Known rows, with every step that occurs
nizu, dulab: [ 3.35 -0.64 -1.00 -3.43 -1.52 -0.48  2.86  1.44  0.49 -1.83 -2.09  2.28
 -0.51 -1.30 -1.52 -3.60 -1.45  0.01  0.47 -0.21]
sunod, tegir, fudo, nizu: [-4.22 -2.19 -3.22 -3.77 -1.88 -0.52  3.20 -0.51  0.79 -1.00  1.51 -3.60
 -0.37 -4.06  7.26 -5.55 -1.19  1.59  0.21  1.28]
nimom, nizu: [ 3.78  0.26  1.80 -3.12  0.07  3.53  1.24  0.99 -0.15 -0.85  1.05  0.16
  0.13 -1.12  3.45 -0.99 -1.72  0.01  1.86 -0.73]
sunod, tegir, nimom, nizu, fudo: [ 2.18 -1.35 -1.33 -5.01 -2.22 -1.91  1.42 -0.49  0.20  0.58  1.99  0.61
 -3.37  1.18  7.79 -4.90 -3.32  0.00 -0.37 -0.89]
tegir, fudo, nizu: [-5.46 -0.88  0.28 -2.31 -0.78 -0.09  3.40  0.90  0.71 -1.01  1.78 -2.49
  0.57 -3.49  3.37 -3.86 -0.05  2.00  1.20  1.49]
fudo, nizu, dulab: [ 0.87 -1.15 -0.28 -4.32 -1.49  0.29  3.99  1.47 -0.46 -1.21 -0.65  0.32
 -0.53 -2.59  1.38 -4.85 -0.64 -0.23  1.04  1.31]
dulab, nizu, tegir, nimom: [-1.19  1.11  2.99 -0.53 -2.74 -3.27  2.76 -0.66  0.66  1.00  0.13  2.68
 -3.12 -0.72  2.51 -3.87 -0.70 -0.12 -0.83 -0.63]
sunod, tegir: [ 1.10 -1.62 -2.26 -3.25 -1.00  0.79  1.26 -0.26  0.78 -1.47 -0.88 -0.91
 -1.31 -2.57  4.79 -3.64 -2.25  0.67  0.68 -2.05]
fudo, tegir, sunod, dulab, nizu: [ 6.83 -1.19  4.54 -3.90 -3.29  4.08  1.82 -0.69 -0.85 -1.21  2.69  3.43
  0.88 -3.54  4.89 -2.17  2.24 -0.44  1.04  2.07]
tegir, sunod, dulab: [ 5.59 -0.82 -0.56 -3.94 -2.07  2.83  0.45  0.57  0.41 -2.29 -2.15  3.02
  0.05 -3.93  1.93 -1.75  1.40  0.39  1.33  1.55]
sunod, tegir, fudo, nizu, dulab: [-0.59 -2.56 -5.23 -5.51 -3.66 -2.19  4.56 -0.17  0.53 -1.48  0.38 -1.76
 -0.52 -3.28  4.69 -6.91 -1.47  0.48 -1.06  3.22]
tegir, nimom, nizu, dulab: [ 6.20  0.98 -0.97 -4.37 -2.50 -1.38  3.17  0.96 -0.22  0.33  0.62  2.56
 -1.08  0.27  1.55 -4.02 -2.56 -0.74 -1.42  1.58]
sunod, tegir, nimom, nizu, dulab: [ 6.89 -0.52 -4.38 -5.92 -3.58 -1.87  2.94 -0.36 -0.26  0.26  0.50  1.47
 -2.05 -0.36  5.42 -5.39 -3.59 -1.16 -2.41  1.52]
dulab, sunod, tegir: [ 0.85 -1.81 -0.53 -2.98 -1.90 -0.66  0.90 -1.09  0.88 -0.64  1.54  0.64
 -0.84 -2.21  3.53 -4.13 -0.54  1.27  0.78 -2.03]
nimom, nizu, dulab: [ 7.26 -0.07 -0.21 -4.84 -1.62  1.76  2.54  1.33 -0.39 -1.31 -0.02  2.10
 -0.03 -0.32  0.92 -2.54 -2.00 -0.99  0.62  0.92]
nimom, nizu, fudo, tegir, sunod: [ 3.47 -3.24  5.85 -4.92 -1.16  5.51  2.25  0.11 -1.02 -1.04  1.87 -0.03
  1.07 -0.67  6.07 -4.12  1.15  1.10  2.93  1.48]
nizu, fudo: [-1.60 -1.46  2.17 -2.51 -0.15 -0.61  1.41  1.39  0.90 -1.48 -0.33  1.43
 -1.83  0.33  0.62 -2.95 -1.25  1.08  2.47 -2.66]
nimom, nizu, fudo: [ 2.55 -0.93  2.74 -3.96 -0.23  1.81  1.11  1.23  0.00 -0.96  1.47  1.26
 -1.25  1.21  3.18 -2.04 -1.79  0.09  2.64 -1.47]
fudo, nizu, dulab, sunod, tegir, nimom: [ 0.34 -1.73 -2.82 -5.24 -4.49 -4.83  3.96 -1.04 -0.14  1.13  2.37  1.22
 -2.17 -2.33  4.40 -8.25 -0.42  0.15 -1.67  1.85]
nimom, nizu, tegir: [ 3.01 -0.47  0.84 -3.07 -1.06  1.91  2.04  0.09 -0.21 -0.57 -2.56 -0.82
 -0.91 -1.45  4.35 -2.42 -1.01 -0.42  1.14 -0.77]

Rows
[ 1.73 -2.25 -4.15 -4.39 -4.47 -4.29  3.11 -1.02  1.53 -1.26  1.54  1.81
  0.18 -1.57  0.49 -6.28 -0.45  1.36 -1.47  1.81] : nizu, dulab, sunod, tegir, fudo
[ 5.14 -0.73  0.77 -5.01 -2.77 -0.67  4.71  0.21 -1.36  0.83  1.57  0.33
  0.07 -0.82  4.43 -5.64 -2.18 -0.57 -1.65  1.38] : fudo, tegir, nimom, nizu, dulab
[-3.62 -1.48  0.65 -2.60 -0.96  0.25  3.46  0.31 -0.20 -0.50 -2.96 -2.66
 -1.49 -3.88  4.70 -4.62  0.46  0.23  1.70 -0.48] : fudo, nizu, tegir
[ 6.77 -0.32  1.39 -4.60 -2.51  0.38  2.21  0.49 -0.26 -0.46  2.19  3.80
  0.54  0.03 -0.47 -3.19 -0.19 -0.41  0.75  0.88] : nimom, nizu, dulab, sunod
[ 5.97  0.96  1.34 -2.98 -2.42  0.25  0.64  0.46  0.21 -1.12  2.34  4.80
 -1.71 -1.78  2.08 -0.10 -0.73 -1.41  0.66 -0.88] : sunod, dulab, nizu
[ 4.92 -1.49 -1.53 -3.93 -3.12  1.26  1.29 -0.23  0.31 -1.99 -5.84  1.96
 -0.70 -4.38  2.71 -3.02  2.16 -0.18  0.83  1.77] : nizu, tegir, sunod, dulab
[ 4.32 -2.08 -2.58 -4.68 -3.45 -2.38  2.27 -0.70  0.66 -1.14  0.21  2.73
 -1.03 -1.47  1.12 -5.74 -0.72  0.15 -0.36 -0.18] : nizu, dulab, sunod, tegir
[ 4.32 -0.34  2.46 -3.81 -2.67 -1.51  0.55  0.65  0.36 -1.23  2.84  5.91
 -3.14  0.40  1.79 -1.08 -0.74 -1.45  1.50 -1.61] : sunod, dulab, nizu, fudo
[ 4.90  0.18  0.52 -2.96 -3.61 -1.28  1.46 -0.47  0.11 -0.83 -1.23  3.78
 -2.61 -2.27  2.83 -1.48  0.11 -2.03  0.06 -0.78] : sunod, dulab, nizu, tegir
[ 2.24 -0.85  3.35 -4.10 -3.94 -3.88  2.62 -0.42 -0.64  0.90  4.61  4.04
 -2.87  0.01  5.27 -4.18 -0.99 -1.04 -0.79 -1.17] : sunod, dulab, nizu, fudo, tegir, nimom
[-2.55  0.03 -0.43 -1.24 -1.77 -3.55  2.93 -0.08  0.83  0.49 -3.50 -0.10
 -2.52 -1.91  2.44 -4.79 -1.05  0.82 -0.75 -1.28] : nizu, tegir, nimom
[ 5.55  0.61  0.96 -4.12 -3.29 -2.78  2.77  0.17 -0.13  1.14  2.79  4.25
 -0.67  0.59  0.22 -4.65 -0.88 -0.14 -1.10  1.57] : tegir, nimom, nizu, dulab, sunod
[-0.42 -0.67 -2.93 -2.80 -1.94 -2.33  1.90 -0.56  0.96  0.15 -0.17 -0.46
 -2.43 -2.03  5.53 -4.92 -2.89  0.95 -1.30 -1.43] : sunod, tegir, nimom
[-2.25  0.01  2.18 -0.65 -2.75 -2.01  3.05 -0.51  1.45 -0.87  0.66  1.38
 -0.88 -1.33  1.53 -3.04  0.21  0.67 -0.18  0.64] : dulab, nizu, tegir, fudo
[ 2.05 -1.60  0.53 -4.82 -3.18 -3.21  1.05 -1.30  0.25  1.43  4.37  2.24
 -2.63  1.48  6.39 -5.39 -1.53  0.57 -0.17 -0.90] : dulab, sunod, tegir, nimom, nizu, fudo
[-3.71 -1.07 -1.30 -1.38 -1.83 -2.46  3.16 -0.03  1.53 -1.38 -3.17 -1.52
 -0.23 -2.53  1.40 -4.12 -0.22  1.72 -0.12  0.09] : nizu, tegir, fudo
[-5.14 -0.53  0.11 -2.19 -1.91 -3.02  4.08 -0.03 -0.18  1.07 -2.31 -2.13
 -2.52 -3.27  5.41 -6.07 -0.21  0.65 -0.14  0.27] : fudo, nizu, tegir, nimom
[-2.13 -3.06  3.65 -3.29 -0.40  0.18  2.91  0.61 -0.22 -1.05  0.69 -0.94
 -0.53 -0.69  3.69 -4.62 -0.80  1.21  2.15 -2.84] : nizu, fudo, tegir
[ 3.48  1.14 -0.06 -2.49 -4.45 -4.65  2.08 -0.76  0.30  0.73 -0.49  4.29
 -3.76 -1.73  3.43 -2.83 -0.55 -1.78 -1.93 -0.15] : sunod, dulab, nizu, tegir, nimom
[ 0.11 -0.41  5.48 -1.86 -1.02 -0.08  1.22  0.84  0.83 -1.01  3.56  4.27
 -2.33  1.42  0.74 -1.92 -0.70  0.09  2.46 -2.08] : dulab, nizu, fudo
[-1.68 -1.62 -3.69 -2.88 -1.70 -1.18  2.07 -0.50  1.67 -1.62  0.35 -1.74
 -0.30 -2.58  4.32 -4.24 -2.03  1.83 -0.43 -0.09] : sunod, tegir, fudo
[-1.99 -1.08 -1.85 -4.02 -2.40 -1.87  4.78  1.23  0.47 -1.49  0.67 -0.59
  0.41 -2.81  0.78 -5.49 -0.46  0.94  0.03  3.25] : tegir, fudo, nizu, dulab
[-2.04 -1.53 -0.23 -3.79 -3.40 -3.14  4.39  0.43  0.59 -0.61  2.83  1.19
  1.06 -2.46 -0.62 -5.97  1.38  1.52  0.21  3.32] : tegir, fudo, nizu, dulab, sunod
